In the rows, zero is written as 128.
Known rows, with every step that occurs
liluf-larem-babep-tilo: [133 130 127 171 121  87  99  82 138 168  78 108 139 146  99 160 134 127
 106 106]
tilo-zegimo: [124  98 111 151 147 116 174 127 100 108 123 125 167  87 117 134 124  95
 127 123]
zegimo-larem-liluf: [107 130 154 186 156 117 110 132 171 114 166 138 159 143 142 112 187 129
 130 129]
zegimo-larem: [142 137 130 161 127 126 121 148 141  93 156 133 148 131 105 107 163 128
 141 144]
larem-zegimo-geziku-liluf-tilo: [134  82 141 145 165 150  88 143 196 118 116  93 164 152 102 159 170 152
 179 125]
babep-tilo-liluf-larem: [142 137 155 178 141 112 111 115 156 134  61 108 147  97 114  96 119 130
 179  99]
babep-tilo-zegimo-geziku: [132 103 127 181 139 132 108 113 148 149 125 104 176 125 113 149 157  92
 130  89]
geziku-liluf-tilo-zegimo-larem-babep: [134  95 110 173 148 103 130 168 127  77 113  98 201 126 100 136 161 130
 214 111]
geziku-liluf: [117 130 131 118 143 125 124 140 135 102 109 113 150 108 129  99 138 165
 195 122]
tilo-zegimo-geziku-liluf: [124  87 133 152 164 116 126 131 120 104 102  94 200  92 120 127 149 111
 192 118]
babep-tilo-zegimo-geziku-liluf-larem: [124  96 152 185 163 109 106  93 139 133  82  79 194  95  99 135 149 122
 181  96]
tilo-zegimo-larem: [137 107 112 182 144 117 170 145 111  74 149 129 184  90  96 115 157  93
 140 140]
babep-tilo-liluf-larem-zegimo: [143 123 140 185 152 127 125 115 192 130  68 117 150  97  93 108 138 132
 153 111]
liluf-tilo-zegimo: [133  76 126 158 149 125 154 137 108 113 122 103 164 121 119 161 115 100
 158 110]
zegimo-geziku-babep-tilo: [152 133 158 185 132 125  44 109 189 158 116 102 134 185 137 144 156  97
 151 102]
babep-tilo-zegimo-geziku-liluf: [124 107 131 173 153 131 102 124 153 130 113  91 191 111 116 128 164 118
 176  85]
larem-zegimo-geziku-babep: [150 105 139 169 155 135  91 121 205 129 123 121 139 167 112 159 167 104
 117 142]
geziku-babep-tilo: [141 148 142 180 127 123  94 117 177 140 120 120 119 167 135 127 140 109
 140 103]

Rows
[129 106 175 142 162 104  79  99 133 127  71  79 167 117 115 124 138 152
 205 132]
zegimo-geziku-liluf-larem
[137  98 164 136 153 133  61 141 149 127 105  75 162 156 128 143 148 149
 226 109]
zegimo-geziku-liluf-tilo
[148  93 165 182 167 105 100  79 178 132  82 103 141 141  93 161 144 113
 126 159]
liluf-larem-zegimo-geziku-babep
[129  98 141 154 157 115 152  88 151 123  95 121 139 106  82 147 131 138
 102 157]
liluf-larem-zegimo
[ 92  73 157 182 183 114 139 121 141 136 133 110 172 136 163 161 143 102
 140  94]
larem-liluf-tilo-zegimo
[126  80 130 168 163  77 118 102 108 122  62  87 210  99 104 153 145 109
 178 122]
tilo-zegimo-geziku-liluf-larem-babep
[146 105 144 164 164 112 150 124 163 102  55 123 154  76  92 104 121 128
 164 145]
tilo-liluf-larem-zegimo
[140 110  87 185 127  94 156 150 116  91 135 136 191 114  91 142 167  84
 118 132]
tilo-zegimo-larem-babep
[134 111  96 182 118 106  93 119 151 165 110 111 178 156 110 179 166  83
 104  80]
larem-babep-tilo-zegimo-geziku
[155 154 144 190 134 119  90 141 189 123  85 121 132 141 141  94 132 104
 190  97]
geziku-babep-tilo-liluf
[146 119 157 156 152  97 133 118 123 109  48 114 149  78 118  91 101 125
 194 134]
tilo-liluf-larem
[138 124 127 198 142 115 129 114 157 123 116 117 148 133 127 135 138  82
 139 102]
geziku-babep-tilo-zegimo
[125 108 145 127 149 132 108 151 137 108 106  92 150 135 129 126 129 164
 224 108]
geziku-liluf-tilo
[135 123 112 200 134 129 142 135 148 104 154 123 178 108  92 118 170 103
 131 107]
babep-tilo-zegimo-larem
[163 137 162 194 140 120  45 134 195 144  86 105 146 163 142 115 151  91
 193  97]
zegimo-geziku-babep-tilo-liluf
[146 155 100 187 101 115  87 145 170 128 148 133 154 170  92 136 189 119
 112 110]
zegimo-larem-babep-tilo
[129 117 150 128 148 125  71 133 149 125 106  95 163 134 129 120 157 150
 200 120]
zegimo-geziku-liluf
[102  61 171 189 187 118 103 114 151 151 129  98 183 150 163 174 156  93
 151  92]
larem-liluf-tilo-zegimo-geziku
[105 118 130 219 159 122 136 125 171 120 159 126 186 119 125 121 189 102
 120  92]
babep-tilo-zegimo-larem-liluf
[129 108 116 188 132  79 135  82 119 154  74 106 169 116  91 164 130 101
 104 103]
liluf-larem-babep-tilo-zegimo
[118 118 157 132 160  98 126 103 118 106  70  96 155  89 109 104 120 170
 200 136]
geziku-liluf-larem
[152 113 155 191 155 128  88 110 201 144  65 103 160 114  92 121 152 122
 162 109]
babep-tilo-liluf-larem-zegimo-geziku
